Each row was made from one small tree. The marks that hang from a mark follow it in brackets, in the order of their numbers. Every link used is in the known rows. Write each row's tree.
Known rows
j_136(j_200): [ 0.25  0.09 -0.02  0.24  0.01  0.29  0.40 -0.14  0.13 -0.04  0.15  0.18
 -0.30 -0.12 -0.26  0.11  0.08 -0.07  0.07]
j_107(j_200 j_640 j_735(j_649)): [ 0.66 -0.56 -0.36  0.23  0.25  0.20  0.32 -0.51 -0.09 -0.12  0.12  0.45
 -0.39  0.16 -0.03 -0.36 -0.10  0.08  0.34]
j_735(j_107 j_640 j_649): [-0.05  0.33  0.04 -0.44 -0.06 -0.31 -0.01  0.17  0.13  0.05  0.13  0.02
  0.43  0.17 -0.32 -0.03  0.55  0.01  0.13]
j_136(j_200(j_107 j_144)): [-0.19  0.35  0.12  0.10 -0.09  0.10  0.03  0.20  0.02 -0.10 -0.10 -0.22
 -0.27 -0.37 -0.01  0.53  0.17 -0.08 -0.35]
j_735(j_107 j_640 j_649(j_200(j_144))): [-0.50  0.07  0.14 -0.61 -0.02 -0.12 -0.29  0.48  0.11  0.13 -0.03 -0.26
  0.24  0.00 -0.13  0.09  0.31  0.08 -0.09]
j_107(j_200(j_144) j_735(j_649)): [ 0.06 -0.41 -0.43 -0.03  0.18  0.74  0.08 -0.13 -0.20  0.06 -0.03  0.11
  0.08 -0.01 -0.05  0.00  0.09  0.02  0.25]
j_107(j_640 j_735(j_649(j_200(j_144)))): [ 0.09 -0.49  0.00 -0.16  0.13  0.07 -0.09 -0.12 -0.05  0.01 -0.01  0.12
 -0.25  0.09 -0.11 -0.06 -0.21  0.05  0.19]
j_649(j_735(j_107(j_200 j_640))): [-0.04 -0.03 -0.15  0.49  0.03 -0.07  0.07 -0.46  0.16 -0.18  0.08  0.09
 -0.57 -0.02 -0.10 -0.46 -0.12  0.23  0.10]
j_107(j_200 j_640 j_735): [ 0.81 -0.65 -0.29  0.31  0.19  0.41  0.33 -0.44 -0.04 -0.14  0.15  0.37
 -0.63  0.02  0.00 -0.37 -0.45  0.12  0.21]
j_200(j_107(j_640 j_735) j_144): [ 0.24 -0.07  0.10  0.02 -0.07 -0.08 -0.18 -0.02 -0.09 -0.15 -0.08 -0.07
 -0.25 -0.13 -0.06  0.24 -0.24  0.04 -0.10]
j_200(j_107): [ 0.24  0.34  0.05 -0.18 -0.16  0.06  0.10 -0.25  0.02 -0.20  0.10  0.19
  0.11 -0.05  0.14  0.32  0.10 -0.14  0.05]
j_107(j_640 j_735(j_649)): [ 0.53 -0.23 -0.11  0.04  0.09 -0.14  0.18 -0.43 -0.02 -0.06  0.14  0.39
 -0.08  0.26 -0.34 -0.20  0.01 -0.02  0.43]
j_136(j_200(j_107(j_640 j_735(j_649)))): [ 0.30 -0.03  0.11  0.32 -0.01 -0.49  0.15 -0.30 -0.10 -0.16 -0.03  0.22
 -0.61  0.09 -0.09 -0.09  0.19 -0.04 -0.04]
j_649(j_735): [-0.16  0.16 -0.10  0.18 -0.01  0.31  0.03 -0.39  0.07 -0.04  0.17  0.12
  0.16  0.01 -0.26 -0.15 -0.08 -0.06  0.33]
j_649(j_735(j_107 j_640(j_200(j_144)))): [-0.69  0.32  0.13  0.15 -0.09 -0.27 -0.16  0.54  0.14  0.32 -0.08 -0.44
  0.48  0.00 -0.16 -0.18  0.09  0.06 -0.19]
j_735(j_107(j_200(j_144)) j_640 j_649): [-0.25  0.08 -0.23 -0.31  0.13  0.13 -0.04  0.39  0.07  0.08 -0.03 -0.24
  0.22 -0.11 -0.10  0.05  0.43  0.14 -0.12]
j_735(j_107): [ 0.06  0.31  0.05 -0.15 -0.22  0.06  0.15 -0.10  0.18 -0.04  0.15  0.15
  0.09  0.05 -0.31  0.16  0.27  0.01  0.24]
j_649(j_200(j_107 j_144) j_735): [-0.70  0.12  0.16 -0.05 -0.12  0.26 -0.43 -0.12 -0.04 -0.09 -0.11 -0.23
 -0.08 -0.19  0.28  0.13 -0.23  0.00 -0.13]
j_107(j_200 j_640): [ 0.78 -0.29 -0.29  0.26  0.23  0.24  0.45 -0.44  0.15 -0.23  0.20  0.36
 -0.50 -0.09  0.06 -0.10 -0.30  0.07  0.14]
j_649(j_735(j_107(j_200) j_640)): [-0.32 -0.04 -0.15  0.19  0.03  0.21 -0.11  0.02  0.07  0.01  0.09 -0.14
 -0.13 -0.07 -0.10 -0.50  0.00  0.19 -0.03]
j_640(j_200(j_107(j_735))): [ 0.30  0.00  0.10  0.20 -0.19  0.06  0.22 -0.11 -0.15  0.07  0.00  0.27
  0.12  0.21  0.33 -0.06 -0.06 -0.17  0.06]
j_136(j_200(j_107(j_640 j_735) j_144)): [ 0.11 -0.10  0.19  0.33 -0.04 -0.18 -0.05  0.09 -0.08 -0.11 -0.14 -0.16
 -0.71 -0.26 -0.13  0.19 -0.15  0.05 -0.34]

Which tree is each row?
[-0.06  0.02  0.03 -0.20 -0.15  0.36 -0.23  0.07 -0.17 -0.04 -0.09 -0.10
  0.10 -0.12  0.00  0.34 -0.04 -0.04 -0.04] -> j_200(j_107(j_735) j_144)
[ 0.20  0.10  0.02  0.09 -0.12 -0.18  0.22 -0.21 -0.18  0.09 -0.04  0.34
  0.35  0.37  0.31 -0.07  0.27 -0.21  0.19] -> j_640(j_200(j_107(j_735(j_649))))
[-0.19 -0.13  0.00 -0.55  0.17  0.15 -0.14  0.33  0.06  0.11  0.03 -0.13
  0.29 -0.04  0.01  0.08  0.05 -0.03 -0.02] -> j_735(j_640 j_649(j_200(j_144)))
[ 0.32 -0.49 -0.38  0.10  0.28  0.31  0.13 -0.24 -0.09 -0.04 -0.02  0.13
 -0.27 -0.02 -0.09 -0.12 -0.10  0.10  0.17] -> j_107(j_200(j_144) j_640 j_735(j_649))
[ 0.40  0.10 -0.01  0.27  0.11 -0.20  0.38  0.08  0.22  0.07  0.03  0.06
  0.11 -0.05 -0.02  0.21 -0.22 -0.05 -0.02] -> j_107(j_640(j_200(j_144)))
[ 0.15 -0.29 -0.02 -0.02  0.08  0.22  0.07  0.60 -0.08  0.35 -0.02 -0.18
  0.41  0.02 -0.06 -0.11 -0.24 -0.06 -0.07] -> j_107(j_735(j_640(j_200(j_144))))
[ 0.00  0.05  0.07  0.10 -0.14  0.12  0.03  0.20 -0.16  0.14 -0.14 -0.04
  0.28  0.01  0.27  0.21 -0.08 -0.13 -0.11] -> j_640(j_200(j_107(j_735) j_144))
[ 0.14 -0.34  0.23 -0.10 -0.05  0.03 -0.27 -0.03 -0.11 -0.14 -0.10 -0.02
 -0.54 -0.10  0.24  0.10 -0.46  0.10 -0.17] -> j_649(j_200(j_107(j_640 j_735) j_144))
[-0.41  0.03  0.22  0.11 -0.03 -0.18 -0.39 -0.19  0.04 -0.19 -0.09 -0.21
 -0.43 -0.19  0.22  0.03 -0.43  0.08 -0.21] -> j_649(j_200(j_107(j_640) j_144) j_735)
[-0.31  0.42  0.05 -0.24 -0.04 -0.44  0.06  0.62  0.15  0.31 -0.07 -0.23
  0.71  0.13 -0.14  0.11  0.53 -0.05 -0.09] -> j_735(j_107 j_640(j_200(j_144)) j_649)
[-0.16 -0.50  0.00 -0.52  0.15  0.33 -0.27  0.38 -0.13  0.20 -0.01 -0.12
  0.17  0.07 -0.08 -0.14 -0.10  0.01  0.07] -> j_107(j_735(j_640 j_649(j_200(j_144))))
[-0.03 -0.09  0.09 -0.36 -0.06  0.18 -0.36  0.50 -0.18  0.04 -0.09 -0.31
  0.21 -0.16 -0.01  0.16 -0.12  0.01 -0.24] -> j_200(j_107(j_735(j_640)) j_144)
[ 0.03  0.03  0.15 -0.52  0.02 -0.18 -0.11  0.06 -0.04 -0.08  0.06  0.09
  0.13  0.11  0.38 -0.02  0.15 -0.10 -0.10] -> j_735(j_640 j_649(j_200(j_107)))
[-0.08 -0.04  0.24  0.22 -0.06 -0.29 -0.19 -0.53  0.06 -0.27  0.05  0.11
 -0.53  0.00  0.32 -0.26 -0.42  0.03 -0.05] -> j_649(j_200(j_107(j_640)) j_735)
[-0.39  0.13 -0.02  0.20  0.12 -0.02 -0.03  0.41  0.08  0.28 -0.01 -0.33
  0.54 -0.09 -0.07 -0.19 -0.17 -0.05 -0.12] -> j_649(j_735(j_640(j_200(j_144))))
[ 0.29  0.37  0.09  0.20 -0.07 -0.83  0.43 -0.20  0.26  0.06  0.08  0.30
  0.18  0.35 -0.06 -0.10  0.42 -0.04  0.19] -> j_735(j_107(j_640(j_200)) j_649)
[ 0.12  0.07 -0.02 -0.20 -0.13  0.00 -0.03 -0.31 -0.20 -0.09  0.02  0.25
  0.20  0.24  0.02  0.06  0.30 -0.14  0.26] -> j_200(j_107(j_735(j_649)))
[-0.61  0.02  0.22  0.14 -0.09 -0.23 -0.35 -0.09  0.20 -0.04 -0.04 -0.24
 -0.42 -0.11 -0.19 -0.15 -0.26  0.23 -0.04] -> j_649(j_200(j_144) j_735(j_107(j_640)))
[-0.17  0.30  0.13  0.27 -0.06 -0.34 -0.01  0.12 -0.01  0.08  0.00 -0.11
  0.34  0.08  0.34 -0.29 -0.08 -0.12 -0.20] -> j_649(j_735(j_640(j_200(j_107))))
[-0.02  0.40  0.05  0.03 -0.12 -0.05  0.16  0.19  0.03  0.06 -0.10 -0.06
  0.38 -0.09  0.37  0.46  0.07 -0.16 -0.21] -> j_640(j_200(j_107 j_144))
[-0.14  0.41  0.04 -0.26  0.03 -0.41  0.04  0.50 -0.01  0.15 -0.12 -0.19
  0.73  0.02  0.30  0.27  0.35 -0.18 -0.31] -> j_735(j_640(j_200(j_107 j_144)) j_649)
[-0.65  0.10 -0.23  0.25 -0.03  0.50 -0.16 -0.10  0.05  0.01 -0.06 -0.26
 -0.11 -0.23 -0.15 -0.09  0.07  0.18  0.01] -> j_649(j_735(j_107(j_200(j_144))))
[ 0.08  0.04  0.04 -0.13 -0.01 -0.32 -0.18 -0.11 -0.14 -0.12 -0.10 -0.02
  0.00  0.03 -0.09  0.23  0.12 -0.02  0.00] -> j_200(j_107(j_640 j_735(j_649)) j_144)
